What can hang from each mark
j871: j959
j229: j215 j244 j478
j959: j478 j528
j528: j215 j244 j478 j959
j244: j229 j528
j215: j528
j478: j229 j528 j959

Every row comes from one small tree of marks. The marks that hang from a mark follow it in brackets, in the order of their numbers. Every link used is in the known rows. Which tree was each row made from?
Known rows
j528{j959}: [  0   5   0  -6  -2   4   2   3   0   3  16   5   2   1  -2   3  -1  -1
   6   0  -1  -3   4   3  -1   1  -2   7   6   0   6   1   0  -2   3   3
 -10  10   3  15   3  13   1   1   5   9   0   5   5   1  -5  -1  -5  -1
  -4  -4   3  -2   2   3   1   1  -2]
j478{j229}: [ -4   4 -15  -1  -2   0  -1  -5   1  -3 -11  16   4   0  -1  -2  -2  -9
  -2   0  -2   1  -1   5   1   5   6  -5  -1   2  -4   4   3  -8  -2   1
   2  -1   2  -1  -1  -5  -6  -5  -2  -6  -2  -2   1   2   0   5   1   4
   1  -3   2   5  -3  -2   0   2   5]
j871{j959{j478}}: [  0   4  -9   4   1  10   1  -3   2   3   4  15  -2   0  -2  -7   3  -4
   5   9  -9   3  -1   4   0  -6   4  12   7  -4   7   6  -1   5   1  -4
  -7   4   8   9   2  -4  -5   0 -11  12  -6  -3   7   2  -8 -11  -3   4
   1  -2  -1  -1  14   0   2   6  -8]
j528{j215}: [  0  -4  -7  -5   0  -2   1  -3   0   8  -5  -4   0   3   3  -4  -4  -2
   1  -7  -2  -3  -3   3   2  -7   2   7  -3  -6 -12   0   5   1   0   4
  -5  14   2  15  -3  -1   8  -6   7   3   3   0   8   4  -5  -5   6   0
  -1   0   1  -9   6   3  -3  -2   2]
j229{j215{j528{j244 j959}}}: [ -5   8   5 -12 -12   3  -8   7   3  14 -20  -4  -2   7 -21  -1 -14   6
   8  -9   3  -4   4  -3  -1   6  -6  18  15  -2   1   5   3  -1  -1  10
 -10  16  -4  19   4   0  11   0   1   7   0   6  17  -1   1   5   1  10
   2  -4  -4  -9  -4  11  -7  -2  -7]
j871{j959{j478 j528}}: [ -5  -1  -9  -2   4  14   2  -3   4   0 -15  16  -2  -4 -14   0  -3   2
  12  10  -8   7  -4   2   1  -3   6  15  12  -8   6   6   1  13   0  -2
  -7   4   6  13   5   4  -4   1 -16  11  -1   0   1   4  -7 -12  -9   2
   1  -3   4  -3  14   2   0   4 -13]
j244{j229{j215 j478} j528{j959}}: [  2  15  24  -1 -17   8  -7   4   1  23  -2   7  17  11  14   3 -18  -1
  -5 -20  17  -5   3   1   2  -8   7  20   3   6   5   9   9  -2   3   5
   1  -1  -4  21   2  35   4   0  -2  27 -12  12  38  15  -6  -5  -6   8
  -2  -3  -6   2  13  10  -1   6 -16]
j959{j528{j244}}: [ -7  -3  -8 -11   5  -4  -5  -2   2  -3 -24  -9  -3  -6 -20   7 -10  11
   9   3  -7  -1   1  -3   1   8  -1   4   9  -4  -1   6   9   5   0   9
  -7   2  -5   6   1   9   8  -2  -8   3   7   8  -8  -7  -2   3  -5  -3
   1  -3   8  -4   0   9  -1  -5  -6]
j215{j528{j244 j478{j229 j959}}}: [ -7  10 -22  -2  -3   9 -10 -10  -1  -5 -14  16   8   4  -6  -6  -8 -13
  10  -2 -14  -2   2   5  -3   3  -1   8   9  -3   1  12  16  -1  -4   7
 -13  10   2  13   1  -1   1  -4 -10   2  -4  10  -8 -11   1  -1   3  13
   3  -7   1   8  -6   0  -8  -1  -3]
j244{j229{j215{j528}}}: [ -2  12  11   2 -16   8  -7  -5   3  11 -29   2  12   8   6  -3 -13   3
  -3 -11  11   0  -7  -6   1  -2   2  14  -1   4  -4   6   2   1  -2   3
   7   3  -8   3   5  -7  -1  -3  -1   5  -5   0  17   4   3   7  -1   5
   2   2  -8   1   3   0  -4  -1 -10]
j478{j528{j244{j229{j215}} j959}}: [ -8  16  -3  -6 -11   4  -8   0   4   9 -21   5  12   2 -10  -1 -21   6
   7  -6  -4  -5   4   3   1   9  -2  10  15   0   3  13  13  -8   0   5
 -10   3  -4  21   3   7   5  -6  -1   5  -3   6   9  -3  -7   8   0  -1
  -1  -5   1   1  -3   2   3   3 -12]
j478{j528{j215}}: [ -6  -7   0  -4  -3   5   0  -3   0   3 -15   4   8   1 -12   0 -13  -1
   7  -4  -3   1  -1   4   1  -1   0   3   3  -5  -8  -2   9  -1  -3  -1
  -2   3   2  18  -1   8   5  -8   0  -8   3   2  -3   7  -3  -7   8   0
  -1  -1   2  -9   1  -6  -3   1   0]
j229{j215{j528{j959}} j244 j478}: [ -3   9  19   1 -16  13  -9   7   7  25 -25  13   5  13 -15  -5 -18   7
  -1 -16  13  -7   4  -1  -2   0  -5  25  16   1  -1   7   4   3   0  11
  -1   1   0  24   1  11   6   2 -11  12 -11   9  26   8   2   0  -2   6
  -1  -3  -9  -4  -2  11 -14  -1  -9]
j215{j528{j478{j959}}}: [ -3   2  -2   3  -3  17  -2  -7  -2  -3  -1  14   9   5   1  -2  -3 -11
  11  -2  -5   1   0   2  -4  -6  -2  11   4  -3   4   1   8   8  -3  -2
  -8   8   2  13   4   4  -1   2 -10   2  -3   8  -6  -3   3  -8  -2  11
   1  -2  -2   5   1  -5  -9   0  -5]
j959{j478}: [ 1 -2 -4  2  5  5 -3 -7 -1  6 -3  5 -3 -3  7  2 -4 -4  0  4 -7  2 -3 -4
 -1 -4  3  3  6 -4  2  3  1  6  0 -4  0  4  5  7 -2 -9 -4  2 -9  7 -1  4
  5 -1 -4 -2 -1  2  1  0  2 -3  8  0 -2 -1 -4]
j959{j478 j528{j215 j244}}: [ -6  -7 -18 -13  10  -1  -8 -11   1  10 -30  -7  -8  -7 -10   7 -17   5
  10   0 -16  -1  -4  -4   2  -2   4  13  13 -14  -8   9  13  10   0   9
 -10  22   3  27  -3   0  11  -4 -10  13   7  13   5  -5  -9  -3   1   0
   3  -4   9 -14  12  10  -6  -7  -7]
j959{j478{j229} j528{j215}}: [ -8  -8 -20  -9   6   6  -3 -17   2   6 -35  17  -2  -6  -6   8 -14  -7
   8  -1  -9   4  -8   1   3  -3  12   9   6 -10 -12   6   9   7  -3   4
   0  20   7  25  -2  -3  -1  -7 -10   3   3   8   5   4  -7  -3   0   2
   2  -3  10  -8  12   5  -8  -3  -3]
j478{j229{j215} j528{j244} j959}: [-14   7 -17   0  -6   5  -9   0   6  -3 -49  30   9   5 -31 -13 -17  -6
   9  -4 -10   2   7  12   3  14   4   3  17  -1  -1   9  13 -10  -7  -3
   0   0   5  16   2 -14  -3  -8 -15 -17  -7   0  -6  -6   3   3  14  11
   2  -7   4   7 -10  -5  -2   8  -1]
j215{j528{j244 j478 j959}}: [ -4  12  -7  -9  -5   9  -6  -4  -3   6  12  -4   3   2  -6   6  -9  -2
  11  -3  -7  -7   3  -1  -5   1  -8  14  10  -5   3   9  12   2   2  13
 -23  15  -3  23   2  18   9   0   1  17   3  16   4  -6  -5   1  -4   8
   0  -7   3  -2  -1   8  -7  -4  -8]
j959{j528{j215 j478}}: [ -5  -6 -10  -4   2   7   2 -12  -3   6 -12  -1  -1   0   2   9  -9   1
  13  -7  -3  -1  -5   6  -1  -9   3   9   5 -12 -14   4  10  10   1   6
  -9  21   2  26   0  22  11  -4  -4   8   4  10   5   5  -9  -3  -6  -1
   1  -3  12  -6  11   7  -6  -4  -5]
j229{j215 j478{j959{j528}}}: [ -5  -2  12   8  -5  10  -3   6   4   8 -38  22   4   8 -10   0  -9   0
   4 -10   5   3   0   5   1  -5   8  13  19   0   0   3   2   5  -3  -1
   6   6   4  21   4   6  -1   1 -23   2  -9   9  13  10   5  -6   1  11
   0  -2   3  -2   9  10  -9   6  -8]
j959{j528}: [ -6  -7   0  -5   3   4   1  -1   2  -5 -21   2   0  -4 -14   9  -4   5
   8   2   1   4  -3  -2   1   2   3   5   4  -3  -1   0   2   7  -1   3
   1   1  -2   3   3  12   2   1  -8  -2   4   5  -6   1   0   0  -6  -3
   0  -1   5  -2   2   4  -2  -3  -5]
j215{j528{j244{j229} j478 j959}}: [ -2  22  -9  -5  -9   9 -10 -11  -2   7   8  -3  12   3  11   4 -13  -2
   8  -6  -6  -9   0  -2  -5   0  -8  15   5  -1   4  16  15   0   3  13
 -21  12  -5  22   3  17   7  -3   3  23  -1  15  10  -7  -7   4 -10   5
  -1  -6   0   4   2   7  -3  -5 -13]

Which tree is each row?
[ -8   1 -19  -1   3  13   2  -8   4  -3 -24  29   1  -5 -15   0  -3  -6
  11   9 -10   8  -5   6   2   1  11  12  11  -5   3   8   3   7  -2  -1
  -6   5   8  11   4   3 -10  -3 -18   6  -4   0   2   5  -7  -7  -9   4
   2  -5   8   1  13   3   0   5 -10]
j871{j959{j478{j229} j528}}
[ -9   6 -28  -5   5   6  -4  -8   5  -3 -27  19  -3  -6 -20  -3  -8   0
  11  10 -18   4  -1   5   2   7   8  12  14  -7   3  15  10   4  -1   5
 -13   3   6  13   3   0  -3  -5 -18   8  -2   2   0  -3  -9  -4  -5   5
   3  -7   8   0  10   7   1   3 -10]
j871{j959{j478{j229} j528{j244}}}
[ -5  15 -15   1 -10  10   0  -7  -2  13   2  22   2   9   6   0  -6 -11
   7 -10   0  -6   3  15  -2   0   5   7  11  -5  -6  10   4  -8   3   3
 -12  20   8  28   1  12  -1  -2  -1  10  -6   5  23   7  -8  11  -4  10
   0  -7   9   3   4   6  -2   5  -3]
j528{j478{j229{j215}} j959}
[ -7   6  11  -7 -14  11  -7   4   8  21 -27  10   2  11 -25  -8 -18  10
   6 -12  11  -7   8   0   0   5  -8  23  13  -2  -2   3   1   4  -1   9
   1   7  -1  16   4  -1   7   1  -1   6  -6   3  16  -1   0   2  -2   1
   0  -2  -8  -2 -10   6  -9  -3  -7]
j229{j215{j528{j959}} j244}
[ -6  -3 -13  -6   5   1  -9  -8   0   9 -22   1  -1  -5 -10   1 -18  -1
   7   1 -16  -2   0  -2   0  -1  -1   6  14 -10  -6   8  14   2  -1   2
  -9   8   5  25  -4 -10   6  -7  -8   2   3   8   1  -2  -8  -4   9   4
   2  -3   4 -11   6  -1  -5  -1  -5]
j959{j478{j528{j215 j244}}}
[ -4   5  10   4  -9   8 -12   6   3  11 -38  10   3  10 -12  -8 -12   0
   1 -13   2  -2   1   0  -1   0   0  17  18   2   3   7   6   0  -5   5
  -3   6  -1  18   2  -5   7   0 -18   4  -9  10  15   2   9  -5   9  18
   2  -3  -6  -4   3  10 -13   3  -8]
j229{j215{j528{j244}} j478{j959}}
[ -7  14 -16   8  -9   6  -5 -14   2  17 -18  21   0  10   3  -8 -13  -2
  -1 -11   0  -8   6  12   0   3   2   5   9  -5 -14  12   8  -3   1   3
   1   7   6  12  -2  -2  -1  -2  -7   3 -10   0  18   0  -6  11   0   3
   3  -3   3  11  -4   3  -4   0  -1]
j528{j478{j229{j215 j244}}}
[-10   2 -11   1  -5   8  -1 -11   1   5 -30  18   1   2  -5   8 -12  -3
   9  -7   0   1  -3   7   0   2   8   5  11  -6 -11   8   5   3  -1   3
   1  12   3  14   2  12  -2  -1 -13   0  -2   6   9   6  -3  11  -6   7
   4  -4  11   3   4   4  -5   0  -6]
j959{j528{j478{j229{j215}}}}
[-10   5 -10  -6  -7  11   0   0   3  -5  -9  29  15  -1 -17   3 -10 -12
   9   1  -5   2   3   8   0   9   2   0   7   2   3   4   8  -9  -2   1
  -7  -3   5  18   2  12  -8  -6  -3  -9  -2   4  -6   6  -4   3  -2   3
  -2  -7   4   3  -8  -6   2   6   0]
j478{j229 j528{j959}}
[ -4   7 -16  -3   0   3 -11 -15   0  11 -24   1   7  -4   6   0 -22  -2
   3   0 -15  -3  -4  -3   1  -1   2   8  10  -7  -5  13  17   0  -1   2
  -8   6   2  23  -4  -9   5  -9  -6   7  -1   8   3  -3 -11  -3   7  -1
   1  -2   2  -6   9  -2  -2  -2  -9]
j959{j478{j528{j215 j244{j229}}}}
[  3   9  15   4  -7   9  -8  -1   0   5  -4  14  23   7  19  -3 -11  -8
  -5 -12   7   0   1   1   2 -10   8  13  -5   9  11   6  15   2  -1  -2
   6 -15  -1   7   1  27  -2  -1 -10  17 -14  12  12   4  -2 -16  -3   6
  -3  -2  -9  11  11  -2   0   6 -12]
j244{j229{j478{j959}} j528}
[ -4   5   0   0 -10   5  -3  -4  -3  13  -5  11   5  10   3   2 -13 -10
   2 -14   9  -1   4   8   1  -2   6   8   1  -2  -6   5   9  -2   0   0
   2   6   2  10   0  24   3   0  -4   8  -6   6  22   7  -4   1   1  13
   5  -4  -1   7   0   1  -3   4  -5]
j244{j528{j478{j229{j215}}}}
[ -6   7   3   7 -12  15  -8  -4   5  18 -31  18   4  15 -12 -13 -17   3
   7 -13   4  -6   7   6  -2  -1  -7  20  13  -5  -5   5   8   8  -3   2
   3   7   3  15   3  -6   5   3 -14   3 -11   4  11  -5   1  -2   1   7
   2  -1  -7   5  -6   0 -12  -1  -8]
j229{j215{j528{j478{j959}}} j244}
[ -5   5   9   7 -10   1 -10   7   2  14 -33   5   2   5 -14   1 -17   7
  -2 -10   1  -3   1   1  -1   5   0   5  19   0  -3   8   8  -4  -2   3
  -2  -4  -3  18  -2   4   5  -3 -17  -3  -6   7  17  11   3   4   8  10
   3  -3  -1  -6   0   8  -7   5  -8]
j229{j215 j478{j528{j244}}}
[ -7   5 -18   4  -2  16   0  -5   3  -3 -14  34   8  -2 -14  -6  -5 -11
   7  10 -13   6  -2   9   1   2   8   7  11  -3   6   8   5  -1  -3  -7
  -6  -5   9  12   3  -2 -12  -5 -16  -2  -6  -5   0   7  -7  -8   0   7
   2  -5   1   3   7  -7   2   9  -8]
j871{j959{j478{j229 j528}}}
[ -6   4 -11   3  -6   7  -3   0   4   2 -32  33   4   9  -9 -15  -5 -13
   3  -8  -1   3   3  13   3   3   9   6   8   1  -3   4   2  -7  -5  -5
   5   8   8   9   3 -16  -6  -3  -8 -11 -11  -4   5  -1   4   2   9  11
   1  -3   1   7   0  -3  -2   9   2]
j478{j229{j215} j959}
[ -2   4 -12 -14  -7   7   0  -7  -4  13  17  10   9   9   7   4 -12 -15
  10 -16   1  -7   6  14   1  -9   5  15  -2  -6  -7   5  16  -3   2   7
 -14  20   7  34  -2  38  10  -5   8  19  -1  11  22   8 -15  -9  -2   9
  -1  -8   4  -1   7   6  -3   2  -3]
j244{j528{j215 j478{j229} j959}}
[ -6   1   5  13  -4  14  -6   2   6   4 -27  29  15   6 -13 -10 -13   0
   2  -4  -5  -3   9   6  -1   2  -3   8  14   2   5   5  15   2  -4  -2
   3 -18   7  16  -1   7  -4  -1 -23  -5 -14   9  -8   1   1 -11   5  -1
  -4  -3  -4   9  -6  -5  -6   5  -5]
j229{j244 j478{j528 j959}}
[ -1  -1   5   1  -1  10  -1  -1  -4   2  11  11   9   7   5  -1  -5 -10
   9  -7   0  -1   7   8  -2 -10   2   9   1  -3   6   0  13   6   0  -4
  -3   0   5  10   1  28   4   4  -7  12  -6   9   2  -3  -4 -14   0  10
   0  -4  -2   9   2  -6  -1   4  -7]
j244{j528{j478{j959}}}
[-12   4 -19  -9  -7  10  -4  -6   6   9 -23  26  14   3 -22  -7 -21  -5
   9  -7  -6  -6   8  14   2   8  -1   9   7  -4  -9   7  16  -8  -2   8
  -8   4   7  30  -2  11   3 -11   1  -7  -3   4   1   1 -10  -1   4  -5
  -4  -7   3   1  -6  -3  -3   0   1]
j478{j229{j244} j528{j215 j959}}
[ -4   6  -1 -15  -4   4  -8   3   1   1  -2  -6   3   0 -18   2 -11   1
   9  -1  -3  -4   1  -5  -3   6  -8  14   8   0   7   6   7   0   0  12
 -17   7  -5  15   3  10   9  -1   3  10   3  10   0  -7  -1   0  -3   5
  -1  -6  -2  -5  -6   7  -5  -5  -6]
j215{j528{j244 j959}}
[ -7  10  -5  -6  -4  -3  -8  -7   4   6 -42  -7   2   0 -10   3 -18  14
   4  -7   0  -1  -1  -3   3   7   3   9  10  -2  -4  12  10   3   0   8
   0   5  -7   7   3   3   8  -3  -7   7  -1   4  10  -5  -3  10  -6  -3
   2  -2   6   1   4  10  -1  -4 -13]
j959{j528{j244{j229{j215}}}}
[ -7   7  14   6 -14  14  -7   7   7  24 -27  22   8  10 -20  -4 -21   9
   1 -13   8  -7  10   6  -1   5  -3  15  23   0  -2   8   8  -2   0   3
   0  -6   3  28   0  15   3   0 -15   3 -11   8  21   9  -2   1   0   2
  -3  -4  -4  -2  -4   8  -8   5  -9]
j229{j215 j244 j478{j528{j959}}}
[ -1   0 -17   4   1   9   1 -10  -4   6   5  12   3   8  16  -7  -1 -11
   9  -9  -8  -4   2  14  -1 -13   1   9   4 -10  -8   3  10   4   0   0
 -10  23  10  29  -1   5   6  -4  -1   7  -4   8   3  -1  -7 -11   6   5
  -1  -3   7  -1  12   1  -4   2   0]
j528{j215 j478{j959}}
[ -8   8  -8  -6 -11   0 -12  -3   4   6 -39   9   0   5 -19  -5 -15  -2
   0  -9   2  -2  -1   0   1  10   3   8   8  -1  -7   8   5  -7  -4   8
  -1   6  -4   5   1 -13   3  -5  -4  -5  -2  -1  13  -1   5  10   7  13
   5  -4  -2   0  -8   7  -7   0  -1]
j478{j229{j215{j528{j244}}}}
[  3  14   1  12  -4   8  -5  -6   1   3  -7  17  18   5  25  -6  -5  -6
  -5  -6   0  -1  -2   3   0  -7   7   6   0   8   5   9   9  -1  -1   0
   2  -9   1   8   1   3  -8  -4 -10  10 -14   7   6   2  -1  -7  -1   2
  -3   0  -3  11  12   0  -1   4  -8]
j244{j229{j478{j959}}}
[  0  -2   9 -12   0   7  -3   2  -1  11  17   5   4   0  -2   6  -9  -7
   7  -3   3  -1   5  -2   0  -6   2  16   6  -2  11   0   7   5   3   0
  -4   6   5  17   1  29   3   5  -1  21  -2  12  14   3  -9 -12  -5   6
  -2  -5  -3  -4   6   1  -1   1 -10]
j244{j528{j959{j478}}}
